Each row was made from one path, in order. Every step used is in the known rows, and no mark comes twice. Write each row's path.
Known rows
nokoz, luvos, refub, kozil: [ 0.33  0.69  0.76  3.53 -3.49  1.11  1.34  0.17  0.85  0.60  0.21  1.65
 -2.12 -2.32 -1.39 -0.18 -0.10 -0.14  2.26 -1.51  0.97  1.51]
toboga, nokoz, kozil, pide: [-0.53 -1.29  1.14  2.23 -0.32  0.20  0.67  1.19  0.05  0.76 -3.64  0.30
 -1.95 -0.11 -1.95  0.39 -0.93 -0.86  1.65  0.45  2.02  0.48]
kozil, lelo, nedize, pide: [-4.07 -1.41  0.85  2.02 -1.51  1.69 -1.32  0.68 -0.31  0.50 -0.18 -0.02
 -1.22 -2.45 -2.61 -1.64  0.40  0.15 -0.85 -1.09  2.68 -0.24]
refub, luvos, pide, toboga, nokoz, kozil, lelo, nedize: [-1.95 -0.38  0.18  1.53 -1.81 -0.68 -1.24  0.66 -1.13 -1.52  0.78  0.25
 -0.27 -1.90  0.17 -2.02 -0.47  0.03  0.95  0.33  2.77  0.49]
nedize, pide, toboga, nokoz: [-1.43 -1.36  1.49  3.18 -2.07  0.23  0.86  1.44 -0.34 -0.52 -1.70 -0.94
 -2.26 -0.92 -2.24 -0.88  0.67  0.52 -0.59 -0.88  1.70  0.43]
tediv, kozil: [-1.00 -1.72  1.26  3.69  0.31  1.71  0.71 -0.72  0.11  0.43  1.33  0.22
 -1.33 -0.72 -0.87 -1.57 -0.41  0.42  1.08 -0.61  0.97  0.85]
nedize, lelo: [-1.11 -2.18  1.67  3.20 -1.19  1.79 -0.71  0.48 -0.04  0.35  0.94  0.03
 -1.14 -2.11 -2.41 -0.30 -1.26  0.12 -0.03 -2.44  1.29  0.16]
refub, luvos, pide, toboga, nokoz: [-0.67 -0.62  0.95  2.94 -2.69 -0.10  1.23  0.63 -0.89 -1.02  0.93 -0.15
 -0.66 -0.89  0.18 -0.47  0.01 -0.16  0.21 -0.92  1.24  1.13]
kozil, lelo, nedize: [-3.66 -1.81  1.05  2.18 -0.62  1.57 -1.46 -0.76 -0.15  0.38  0.99  0.59
 -1.18 -1.97 -2.12 -1.82 -0.22  0.00  0.50 -0.43  2.08  0.25]
toboga, tediv, kozil: [-1.70 -1.23  1.76  3.31  0.28  1.71  1.21 -1.17  0.43  0.48  0.61  1.30
 -1.43 -0.87  0.81 -2.11 -0.73 -0.56  2.37 -1.46  1.14  0.25]
kozil, pide, toboga, nokoz: [-0.67 -1.68  1.23  2.86 -1.58  0.25  0.92  0.93  0.06  0.76 -2.85 -0.76
 -2.51 -0.26 -1.98 -0.86 -0.48  0.33  0.56  0.05  1.91  0.66]
pide, toboga, tediv, kozil: [-1.21 -1.17  1.75  3.48 -0.04  1.14  1.27 -1.43  0.54 -0.02  1.38  0.32
 -1.92 -1.34  1.17 -3.21 -0.65  0.42  2.12 -1.58  1.51  0.01]
luvos, pide, toboga, tediv: [-1.95  0.03  1.91  2.51 -1.75  1.12  1.98 -0.28 -0.09  0.09  2.71  0.67
 -1.45 -2.39  1.12 -2.87 -1.07 -0.20  1.05 -2.48  1.85 -0.62]
tediv, kozil, lelo, nedize: [-3.04 -2.03  0.55  2.76  0.23  1.71 -1.55 -0.67 -0.21  0.44  1.25  0.50
 -1.10 -1.47 -1.41 -3.36 -0.55  0.81  1.03  0.29  2.03  0.61]
lelo, nedize, nokoz, luvos, refub: [-1.93 -1.14  2.02  2.68 -3.19  0.57 -2.17  1.04  0.38  0.25  1.01  2.68
 -1.18 -1.95 -1.03  0.08  0.77 -1.49  1.95 -0.48  0.84  0.72]
refub, kozil, pide, toboga, nokoz, luvos: [ 0.83 -0.68  0.28  2.99 -2.76 -0.56  1.30  0.73  0.66  0.24 -4.39  0.26
 -4.04 -0.75 -2.64 -3.31 -0.85  0.87  1.95  0.52  1.59  1.09]
nokoz, kozil, lelo: [-1.04 -1.42  0.83  2.34  0.42  1.11  0.05 -0.61  0.12 -0.02  0.50  0.13
 -1.43 -1.93 -2.06 -0.36 -0.66 -0.26  1.37 -1.44  2.23  0.32]
tediv, kozil, pide, toboga, nokoz, luvos, refub: [ 0.92 -0.81  0.61  3.60 -3.60 -0.03  0.90  2.36  0.81  1.94 -3.29  0.60
 -2.93 -1.41 -0.60 -1.16 -0.15 -0.29  2.66  0.15  2.23  1.86]
lelo, nedize, tediv, kozil, pide: [-2.20 -1.31  1.43  2.83  0.01  1.86 -1.26 -0.36  0.51  1.49 -1.26  1.11
 -0.95 -1.45  1.10 -3.29 -1.24 -0.29  2.40  1.73  2.40 -0.34]
luvos, refub, kozil, lelo: [-0.33  0.50 -0.33  3.29 -2.79  1.96  0.42  0.35  0.11  0.39  0.86  0.20
 -1.15 -1.78 -1.95  0.21 -0.31  1.15  0.95 -1.96  1.54  1.37]
luvos, refub, kozil, lelo, nedize, tediv: [-2.03  0.80  0.26  2.98 -2.72  1.96 -1.72 -0.32  0.33  0.13  0.55  1.49
 -0.56 -2.52  0.29 -1.72 -0.66  0.66  2.43  0.08  2.13  0.48]
lelo, nedize, pide, toboga: [-3.35 -0.99  1.81  2.44 -1.76  1.00 -0.53  0.35 -0.18 -0.25  1.15 -0.73
 -1.47 -2.61 -1.45 -2.09  0.59  0.83 -1.02 -0.75  2.36 -0.57]
nokoz, luvos, refub: [-0.67 -0.52  1.78  3.25 -3.28  1.12  1.07  0.50  0.84  1.54  0.44  1.75
 -1.87 -2.79 -0.98  1.24  0.43 -1.69  2.06 -1.90  1.37  1.44]
pide, toboga, nokoz, kozil, lelo: [-0.53 -1.59  0.66  2.60 -0.24 -0.37 -0.07  0.17 -0.12 -0.97 -1.07 -0.54
 -2.27 -1.00 -2.20 -1.48 -0.47  0.59  1.43 -0.28  2.28  0.71]

Write each row's path
[-4.16 -1.17  0.81  2.22 -0.86  1.90 -1.01  0.25 -0.08  0.61 -0.65  1.03
 -1.24 -2.18 -0.05 -3.68 -0.15 -0.12  0.96 -1.26  2.85 -0.53] | toboga, tediv, kozil, lelo, nedize, pide
[-2.23 -1.67  1.97  2.06  0.63  0.45 -2.42 -0.22 -0.23 -1.42  1.75  1.29
 -0.66 -0.54 -1.42 -0.89 -0.14 -0.23  1.20  0.52  0.94 -0.63] | lelo, nedize, nokoz, kozil
[ 0.22 -0.61  1.14  3.06 -4.47 -0.22  1.08  2.36  0.85  1.79 -3.51  0.73
 -2.95 -1.88 -1.36  0.41  0.08 -1.11  2.15 -0.51  2.27  1.60] | kozil, pide, toboga, nokoz, luvos, refub
[ 0.04 -0.88  1.26  2.28 -0.08  0.55  0.94  0.07  0.53  0.65 -0.46 -1.00
 -1.90 -1.91 -1.17 -0.61 -0.99  0.27  1.14 -0.82  2.69 -0.26] | nokoz, kozil, pide, toboga
[-2.15 -1.48  0.82  2.02 -2.62 -0.04 -2.00  0.99 -0.31 -0.65  2.21  1.36
 -2.12 -2.65 -1.85 -4.95 -0.39  0.28  0.72 -0.63  2.05 -0.33] | kozil, lelo, nedize, nokoz, luvos, pide, toboga
[-2.86 -1.50  0.31  2.75 -1.01  1.37 -1.34  0.72 -0.19  0.07  0.93 -1.05
 -1.52 -2.45 -1.51 -4.16  0.22  1.90 -0.55 -0.51  3.13 -0.10] | tediv, kozil, lelo, nedize, pide, toboga
[-3.80 -1.50  1.03  2.36  0.02  1.77 -1.16 -1.19  0.14  0.57  0.52  1.63
 -1.28 -1.67  0.30 -3.93 -0.88 -0.13  2.33 -0.66  2.16 -0.01] | toboga, tediv, kozil, lelo, nedize
[-2.63 -1.46  1.94  3.35  0.39  1.73 -1.49 -1.35  0.27  0.19  1.02  1.52
 -0.73 -1.43  1.31 -3.49 -0.72 -0.20  2.50  1.51  1.59 -0.04] | lelo, nedize, tediv, kozil
[-3.05 -1.76  0.84  2.15 -3.15 -0.55 -1.23  1.45 -0.01 -0.06 -3.07  0.49
 -3.25 -2.65 -2.92 -3.79  0.68 -0.19  0.50  0.05  2.95  0.38] | kozil, lelo, nedize, pide, toboga, nokoz, luvos
[-0.03 -1.53  0.76  3.37 -0.29  1.37  0.96  0.20  0.46  1.28 -0.27 -1.14
 -2.06 -1.11 -0.80 -2.31 -0.81  1.25  0.80 -0.45  2.17  0.46] | tediv, kozil, pide, toboga
[-3.02 -1.68  0.86  1.74 -0.01  0.06 -1.77  0.21 -0.50 -0.70 -1.36  0.97
 -1.46 -0.97 -2.21 -1.66 -0.65 -0.31  1.63  1.14  2.21  0.47] | toboga, nokoz, kozil, lelo, nedize
[-1.44 -0.86  1.78  2.37 -1.27  1.17  1.58 -0.49  0.79  1.37 -1.25  0.07
 -2.22 -1.71  0.10 -1.41 -0.89 -0.44  1.46 -2.01  2.35 -0.55] | kozil, pide, toboga, tediv
[-1.46 -1.64  0.34  2.56 -1.67  0.13 -2.14  1.20 -0.18 -0.59  2.45  1.28
 -2.05 -2.18 -1.05 -6.36 -0.67  1.05  1.34  0.09  2.09 -0.03] | tediv, kozil, lelo, nedize, nokoz, luvos, pide, toboga
[-2.87  1.53  0.07  2.28 -4.18  1.40 -0.53  1.01  0.18 -0.15  0.18  0.31
 -1.18 -3.32  0.06 -2.43  0.06  1.46  0.71 -2.28  3.05 -0.31] | luvos, refub, kozil, lelo, nedize, pide, toboga, tediv
[-1.69 -1.13  0.64  3.00 -1.12  1.47  0.78  0.28  0.33  0.36 -0.41 -0.49
 -2.06 -2.33 -0.08 -3.56 -0.15  0.86  0.75 -2.68  2.92 -0.31] | nedize, pide, toboga, tediv, kozil, lelo
[-1.08 -1.71  1.66  3.33 -1.21  0.14  0.75 -0.01 -0.12 -0.58 -0.48 -0.40
 -2.31 -0.30 -1.80 -1.10  0.00  0.47  0.68 -0.16  1.04  0.91] | pide, toboga, nokoz
[-2.71 -2.06  1.03  2.59 -0.05  0.81 -2.57 -0.59  0.04 -0.97  1.48  1.00
 -1.46 -0.78  0.23 -4.83 -0.48  1.00  1.88 -0.55  1.72 -0.67] | pide, toboga, tediv, kozil, lelo, nedize, nokoz
[-2.19 -1.33  1.32  2.26 -0.19 -0.39 -2.28 -0.54  0.06 -1.21 -1.40  0.71
 -1.63 -1.77  0.00 -3.53 -0.81  0.02  2.92  1.81  2.87 -0.16] | pide, toboga, nokoz, kozil, lelo, nedize, tediv
[-0.05 -0.44 -0.02  2.13 -1.83 -0.50  0.41  0.87 -0.84 -1.26  0.36 -0.36
 -0.64 -1.56 -0.17 -0.84 -0.44 -0.03  0.99 -0.94  2.52  0.96] | refub, luvos, pide, toboga, nokoz, kozil, lelo
[ 0.29 -1.32  1.28  3.67 -0.26  1.45  0.43 -0.28  0.94  1.19 -1.10 -0.38
 -1.83 -1.51  1.10 -3.06 -1.11  0.59  2.24  0.24  2.47 -0.11] | nedize, tediv, kozil, pide, toboga
[-1.45 -0.08  2.10  2.44 -2.61  0.45  2.25 -0.32  0.53  0.46  1.41  1.83
 -2.68 -3.35  0.90 -3.86 -0.89 -1.27  2.25 -2.48  1.99 -0.28] | nokoz, luvos, pide, toboga, tediv
[ 0.76  0.77 -0.08  3.35 -3.82  0.54  1.09  1.97  0.14  0.46 -2.50 -0.63
 -2.05 -0.45 -1.51  0.04 -0.52  1.58  1.08 -0.15  1.70  1.34] | luvos, refub, kozil, pide, toboga, nokoz
[-2.42 -2.61  0.55  2.81  0.29  1.31 -3.05  0.11 -0.41 -0.54  1.38  0.91
 -1.00 -0.13 -1.87 -3.30 -0.16  0.93  0.85  0.40  1.19  0.22] | tediv, kozil, lelo, nedize, nokoz
[-0.80 -0.30  1.54  3.02 -1.76  0.55  2.11 -0.18  0.52  0.54  1.64  1.77
 -2.63 -2.91  1.62 -5.39 -1.17 -0.44  2.78 -1.83  2.01 -0.02] | nokoz, luvos, pide, toboga, tediv, kozil
[-3.24 -1.30  2.49  2.70 -0.36  1.51 -1.38 -1.53  0.28  0.06  0.82  1.64
 -0.82 -1.98  0.57 -1.99 -0.43 -0.97  1.96  0.73  1.62 -0.32] | lelo, nedize, tediv
[-0.35 -1.27  0.66  2.84 -1.76  0.30 -0.05  0.75  0.30 -0.29  1.28  1.89
 -2.62 -1.95  0.35 -5.79 -0.95 -0.04  2.60 -2.17  1.84 -0.26] | nedize, nokoz, luvos, pide, toboga, tediv, kozil, lelo
[-3.45 -1.58  1.56  2.45 -0.55  1.65 -1.93 -1.23  0.20  0.27  0.13  1.27
 -1.02 -2.34 -0.25 -2.61 -0.56 -0.62  1.86  0.29  2.28 -0.21] | kozil, lelo, nedize, tediv
[-2.87 -0.54  0.72  2.14 -1.93  0.53 -0.24 -0.12  0.24  0.53  1.59  2.06
 -2.32 -3.66  1.17 -7.19 -1.33 -0.09  2.78 -0.90  3.03 -0.20] | nokoz, luvos, pide, toboga, tediv, kozil, lelo, nedize
[-0.03  1.51  0.49  2.86 -3.57  1.48  1.81  0.56  0.89  1.06 -0.84  0.17
 -1.68 -1.89  0.68 -0.57 -0.96  0.76  2.00 -2.15  2.22  0.13] | luvos, refub, kozil, pide, toboga, tediv
[-1.21 -1.44  1.48  1.75  0.03 -0.04 -2.25  0.58  0.14 -0.63  0.20 -0.03
 -1.27 -0.95 -1.24 -1.81 -0.62  0.51  0.99  0.61  2.15 -1.10] | lelo, nedize, nokoz, kozil, pide, toboga
[-1.74 -1.52  1.30  3.08 -0.76  0.47 -1.42  0.47  0.32  0.46 -2.92  0.40
 -1.91 -0.56  0.94 -4.29 -1.05  0.50  2.53  2.82  2.51  0.07] | lelo, nedize, tediv, kozil, pide, toboga, nokoz
